Each row comes from the steps of one walk. Every step used is in the known rows, and no mark comes twice. Write the walk behind each row, first mark first.
Known rows
lepaf, zuva, gilim, volat: [-1.58  2.42 -1.43 -0.35  1.88 -2.62  1.14 -1.73  0.56  0.36 -2.34  0.53
  0.54 -1.60 -0.25  1.71 -0.15  1.62 -0.46 -1.19  1.64  1.92 -2.06 -0.35
 -3.45]
sira, zuva, lepaf, volat: [-0.37  0.63 -1.21  1.39  0.84 -1.12  1.74 -1.50 -0.75 -0.78 -2.99 -1.45
  2.99 -2.27 -1.03  2.15 -0.41  0.38  1.67 -3.00  3.09  1.25 -2.33 -0.07
 -4.04]
pudu, zuva, gilim: [-1.95  1.57 -1.10  0.61  2.14 -0.78  0.49 -0.80  0.37 -1.15 -1.45  0.58
  2.12 -2.39 -1.80  2.68  0.56 -0.82  0.12 -0.32  0.54  0.52 -1.41 -0.43
 -3.66]
sira, zuva, gilim: [-2.41  3.08 -0.46  1.41  0.65  0.12  0.80 -0.57 -1.08 -0.14 -1.76  0.44
  1.73 -2.08 -1.63  1.37  0.02 -0.40  0.56 -1.87 -0.05  0.18 -1.22 -0.91
 -3.45]
pudu, zuva, lepaf, volat, gilim: [-0.32  0.08 -1.86  0.95  2.39 -1.24  0.68 -2.13  0.39 -2.99 -2.32 -0.16
  3.26 -2.42 -1.02  3.57 -0.19 -1.07  1.53 -2.64  3.36  1.59 -2.20  0.41
 -5.72]
gilim, zuva, pudu, volat: [-1.31 -0.88 -2.18  0.22  2.05 -2.92  0.91 -1.06  0.98 -0.39 -0.20  0.76
  2.78 -3.56 -1.96  2.51 -0.14 -1.46  0.12  1.50 -0.22  1.77 -2.40 -1.06
 -3.96]
gilim, volat, zuva, lepaf: [-1.08 -0.47  0.36 -0.13  2.92 -0.18  1.29 -2.87  1.31 -0.60 -2.72  0.15
  1.68 -2.54 -1.11  2.14 -0.66 -0.59 -1.03 -1.40  2.78  1.13 -2.99 -0.66
 -5.18]
sira, zuva, gilim, volat: [-1.81  3.30 -1.87  0.98  0.72 -1.14  0.50 -1.10 -0.14  0.05 -2.24  1.05
  0.96 -2.25 -0.96  1.54 -1.10 -0.14 -0.26 -2.55  0.55  0.36 -1.96 -1.26
 -4.02]
gilim, volat, lepaf: [-1.08 -0.55  0.00  0.75  1.45 -0.36  1.10 -1.70  1.26 -2.25 -3.42 -1.25
  1.37 -1.90 -0.57  1.41 -0.53 -0.35 -1.48 -2.06  0.22  1.78 -2.48  0.40
 -4.64]
lepaf, zuva, pudu, volat, gilim: [-1.60  0.88 -1.72 -0.05  1.77 -1.75  1.09 -1.79  0.84 -0.67 -0.26  0.10
  2.49 -2.21 -1.97  2.84  0.63 -0.82  1.41  0.88 -0.62  2.65 -1.92 -0.32
 -4.79]
volat, zuva, lepaf: [-1.57 -0.73  1.50  0.37  2.75  1.08  1.72 -2.21  0.20 -0.82 -2.40 -0.48
  2.30 -2.42 -1.71  2.13  0.60 -0.94 -0.24 -0.73  2.19  0.92 -2.31 -0.42
 -4.46]
gilim, volat: [-0.63 -0.63 -0.45 -0.40  1.48 -1.59  0.43 -1.24  1.23 -0.20 -1.86 -0.28
  0.78 -2.07  0.05  0.66 -0.85 -0.18 -0.95 -0.73  0.62  1.73 -3.10  0.06
 -4.10]
zuva, pudu, volat: [-1.30 -1.17 -1.55 -0.10  1.41 -1.43  1.37 -1.29  1.01 -0.40  0.11 -0.59
  2.33 -2.16 -1.20  2.50  0.38 -1.85  0.23  1.20 -1.21  1.69 -2.21 -0.57
 -3.83]
lepaf, volat, pudu, zuva: [-0.95 -0.22 -0.45  0.05  2.44 -3.47  0.05 -2.38 -0.69 -0.19 -0.67  0.38
  3.86 -2.67 -2.45  2.76 -0.63 -0.50  1.30 -0.55  1.41  0.84 -2.32  0.15
 -4.77]
lepaf, volat, zuva, gilim: [-1.61  2.34 -0.58  0.88  2.36 -1.39  1.02 -2.93 -0.86  0.33 -2.10  0.76
  2.58 -1.23 -1.69  2.79 -0.72 -0.27 -0.34 -1.95  2.58  0.21 -1.58 -0.90
 -4.84]
volat, lepaf, zuva, pudu: [-2.03 -0.11 -0.16  0.86  2.15 -0.89  3.09 -2.23  0.77 -1.71 -1.48 -1.88
  2.57 -2.56 -2.24  2.51  1.96  0.94  0.90 -0.31 -0.10  2.64 -1.77  1.08
 -3.15]
pudu, volat: [-0.74 -0.76 -0.15 -0.03  0.74 -0.70  0.39 -0.40  0.37 -0.28 -1.94 -0.66
  2.35 -1.65 -0.77  1.43 -0.35 -1.62 -0.47  0.45  0.07  1.63 -2.04 -0.50
 -4.34]
volat, pudu, zuva: [-1.88 -0.52  0.94 -0.11  2.52 -1.54 -0.11 -1.54 -0.13 -0.75 -0.40  0.49
  2.90 -3.16 -2.79  2.09  0.31 -1.48  1.05  0.80 -0.27  0.58 -2.15  0.07
 -4.24]
sira, zuva: [-1.44  1.20  0.48  1.19  0.23 -0.08  0.24 -0.17 -0.61  0.05 -1.77 -0.38
  2.37 -2.86 -1.69  0.66 -0.15 -0.33  0.98 -0.90  0.10  0.82 -2.28  0.10
 -3.60]
gilim, volat, zuva: [-1.20  0.24  0.51  0.04  2.50 -0.90 -0.13 -2.40  1.08  0.65 -1.98  0.79
  1.42 -2.74 -1.57  1.45 -1.38 -0.60 -1.47 -0.57  1.44  0.76 -3.03 -0.37
 -4.99]
pudu, volat, zuva, sira: [-1.20 -0.35 -0.20 -0.23  1.85 -0.53  1.22 -1.11  0.02  0.33 -0.83 -0.39
  2.20 -2.00 -1.99  1.36 -0.30 -3.02 -0.90  0.95  2.36  1.03 -1.77 -1.05
 -5.46]
zuva, lepaf, volat: [-0.07 -1.25 -0.87  0.17  1.67 -1.74  2.41 -1.94  0.15 -1.46 -2.63 -1.60
  2.61 -1.19  0.27  2.00  0.25  0.19  0.77 -2.32  3.00  1.94 -2.35  0.30
 -3.92]

Which walk is each row?
[-1.54 -0.12  0.25  0.73  1.58 -0.73  3.45 -0.84 -0.01 -1.79 -2.31 -2.72
  1.95 -1.78 -1.30  0.70  1.73  0.15  0.17 -1.09  2.45  2.94 -1.32  1.23
 -3.77]	volat, lepaf, zuva, sira
[-1.21  0.40 -0.26  0.35  0.95 -0.08 -0.40 -0.92  0.35 -1.30 -1.72  0.18
  2.01 -1.40 -0.67  1.56 -0.74 -2.32 -0.32 -0.54 -0.44  1.75 -1.89 -0.47
 -5.58]	pudu, volat, gilim
[-1.76 -0.14 -0.82 -0.06  3.08 -1.51  1.12 -3.05  1.66  0.68  0.05  0.81
  1.76 -3.21 -2.23  2.33 -0.88 -1.02 -0.85  0.43  0.26  0.99 -3.06 -0.51
 -4.74]	gilim, volat, zuva, pudu
[-1.57 -0.10 -1.70  0.33  1.66 -0.61  0.75 -1.67  0.87 -1.51  0.19  0.41
  2.03 -1.89 -1.19  2.54 -0.04 -2.56  0.64  0.51 -1.61  1.86 -2.15 -0.74
 -5.22]	zuva, pudu, volat, gilim
[-2.09 -0.26  0.52  0.26  2.77 -0.27  1.59 -2.59  0.65  0.42  0.50  0.28
  2.37 -2.88 -2.87  2.25  0.58 -1.35  0.27  1.02 -0.11  0.67 -2.28 -0.05
 -4.08]	volat, zuva, pudu
[-1.06 -1.08  0.12  0.32  2.64 -1.27  1.72 -0.87  0.46 -1.82 -2.61 -0.05
  1.97 -3.28 -0.68  1.29  0.50 -0.02  0.11 -0.92  2.17  1.88 -2.57 -0.14
 -3.53]	gilim, zuva, lepaf
[-0.72  0.31  0.37  0.53  2.05 -1.51  0.67 -2.58 -0.48  0.61 -2.00  0.00
  2.93 -1.94 -1.75  1.91 -0.88 -0.31  0.01 -1.07  2.59  0.67 -2.43  0.21
 -4.87]	lepaf, volat, zuva
[-1.63  0.23  1.09  0.84  1.33 -0.28  1.90 -1.28  0.23 -1.77 -3.36 -2.10
  2.68 -2.09 -1.75  1.65  1.27  1.01  0.18 -1.14  1.01  2.46 -1.80  1.24
 -3.60]	volat, lepaf, zuva
[-1.47 -0.82  0.73 -0.53  2.28 -2.59  0.26 -2.28  0.39  0.26 -0.77  0.74
  0.97 -2.20 -0.95  0.83 -1.10 -0.31 -0.40 -0.45 -0.50  1.35 -2.87 -0.32
 -4.52]	gilim, volat, pudu
[-1.36  0.38 -0.68  0.59  2.40 -1.94  1.06 -0.25 -0.15 -1.63 -0.56  0.71
  1.00 -2.67 -0.86 -0.15 -0.22 -1.65  0.00 -0.57  1.86  1.99 -1.92  0.12
 -5.03]	volat, gilim, zuva, sira
[-1.45  0.10 -0.11  0.70  2.83 -0.74  1.00 -1.22  0.36 -2.82 -2.36  0.64
  1.71 -2.95 -0.68  1.61  0.09 -0.89  0.17 -1.92  2.09  1.90 -2.32 -0.33
 -4.88]	volat, gilim, zuva, lepaf
[-0.70 -1.39  0.34  0.36  2.45 -2.40  2.08 -3.15 -0.71 -1.07 -1.50 -0.74
  2.58 -1.38 -0.62  2.27  0.14 -0.10  1.12 -2.28  2.01  1.48 -2.19 -0.05
 -4.40]	zuva, lepaf, volat, pudu
[-0.92  0.55 -2.65  1.05  2.85 -3.71  1.00 -2.57  0.37 -1.39  0.04  1.29
  2.68 -2.90 -1.51  2.35 -0.85 -0.28  1.08 -1.07  1.13  1.86 -2.36  0.06
 -4.83]	lepaf, volat, gilim, zuva, pudu
[-0.79 -0.82 -1.35 -0.05  2.76 -4.13  1.42 -1.87 -0.74 -0.43  0.26 -0.12
  3.08 -2.30 -2.14  2.09 -0.21 -1.49  1.47 -0.15  2.80  1.22 -1.90  0.15
 -4.93]	lepaf, volat, pudu, zuva, sira
[-1.12 -0.87 -1.12 -0.79  3.04 -3.31  0.71 -1.65  0.50 -0.51  0.24  0.48
  1.54 -3.04 -1.99  1.45 -0.59 -1.80  0.18  0.76  1.56  1.25 -2.60 -0.33
 -5.04]	gilim, volat, pudu, zuva, sira
[-1.31 -0.29 -1.52 -0.31  1.38 -2.73  1.63 -1.39  0.90  0.54 -0.37 -0.57
  2.86 -2.54 -1.73  2.79  0.92 -0.02  1.12  1.58  0.05  2.59 -2.15 -0.32
 -3.42]	lepaf, zuva, pudu, volat
[-0.65 -1.08 -0.39  0.17  2.96 -4.08  1.63 -2.57 -0.84 -1.00 -2.08  0.75
  3.07 -2.83 -1.38  2.26 -0.47  0.47  1.05 -1.84  2.92  1.54 -2.45 -0.77
 -4.33]	gilim, zuva, lepaf, volat, pudu
[-1.11  0.43 -0.39  0.36  1.75 -1.41  1.46 -1.80  1.21 -1.51 -3.73 -1.35
  1.69 -2.29 -1.04  1.76  0.04  1.44 -0.61 -1.60  1.57  2.65 -2.50  0.90
 -4.23]	gilim, volat, lepaf, zuva
[-0.91  0.44 -1.81  0.39  1.84 -2.12  0.58 -0.03  0.13 -1.35 -0.97  1.03
  1.82 -2.56 -0.96  0.90 -0.97 -3.08 -0.29 -0.01  1.86  2.22 -1.76 -0.95
 -5.90]	pudu, volat, gilim, zuva, sira
[-1.26 -0.75 -0.71  0.35  2.30 -2.67  1.88  0.03  0.04 -0.83 -0.83  0.00
  1.30 -2.74 -0.88 -0.32  0.13 -1.18 -0.33  0.38  2.45  1.95 -2.20  0.19
 -3.71]	gilim, zuva, sira
[-1.72 -0.72 -1.03  0.28  2.73 -2.69  1.45 -1.39  0.94 -1.00  0.16  0.51
  2.02 -3.75 -1.79  1.54  0.38 -0.32  0.34  1.10 -0.16  1.52 -2.60  0.04
 -3.03]	gilim, zuva, pudu
[-2.02  0.24 -1.30  0.97  2.81 -1.93  0.63 -1.72  0.76 -1.64  0.30  1.35
  1.78 -3.49 -1.86  1.68 -0.02 -1.03  0.55  0.30 -0.66  1.86 -2.33 -0.06
 -4.43]	volat, gilim, zuva, pudu
[-1.88 -1.06  0.22 -0.29  2.72 -2.13  1.18 -1.12 -0.34 -0.62  0.67  0.07
  2.47 -2.93 -2.55  1.33  0.66 -2.27  0.91  0.93  1.17  0.89 -1.86  0.06
 -4.49]	volat, pudu, zuva, sira
[-1.66 -0.15 -0.52 -0.06  1.99 -2.21  2.31 -1.71  0.84  0.29 -0.02 -0.94
  2.06 -2.66 -1.71  1.75  1.64  1.34  1.30  1.08  0.14  2.47 -2.24  0.80
 -2.50]	lepaf, zuva, pudu
[-1.91  0.64 -0.81  1.27  1.03 -0.69  1.47 -1.20 -0.16 -0.12  0.30 -0.43
  2.49 -3.29 -2.30  1.62  0.44 -0.77  1.50  0.01 -1.02  0.78 -2.28  0.04
 -3.29]	sira, zuva, pudu
[-1.28 -0.15 -0.96  0.60  2.56 -2.11  1.77 -3.54  0.23  0.64 -0.12  0.27
  3.11 -2.29 -2.38  2.95 -0.47 -0.50  0.58 -0.19  1.46  0.86 -2.42 -0.07
 -4.58]	lepaf, volat, zuva, pudu
[-0.57  1.70 -1.34  1.99  1.07 -0.59  1.02 -1.99 -0.87 -1.85 -2.59 -0.40
  2.97 -2.06 -0.99  2.24 -0.71 -0.40  2.04 -3.93  2.68  1.21 -1.98 -0.15
 -5.45]	sira, zuva, lepaf, volat, gilim
[-0.23 -0.16 -0.78  0.89  1.87 -0.80  1.52 -2.44  0.13 -2.44 -2.44 -0.73
  2.19 -1.08  0.34  2.21 -0.34 -0.37  0.88 -3.15  2.65  2.07 -2.10  0.29
 -5.24]	zuva, lepaf, volat, gilim
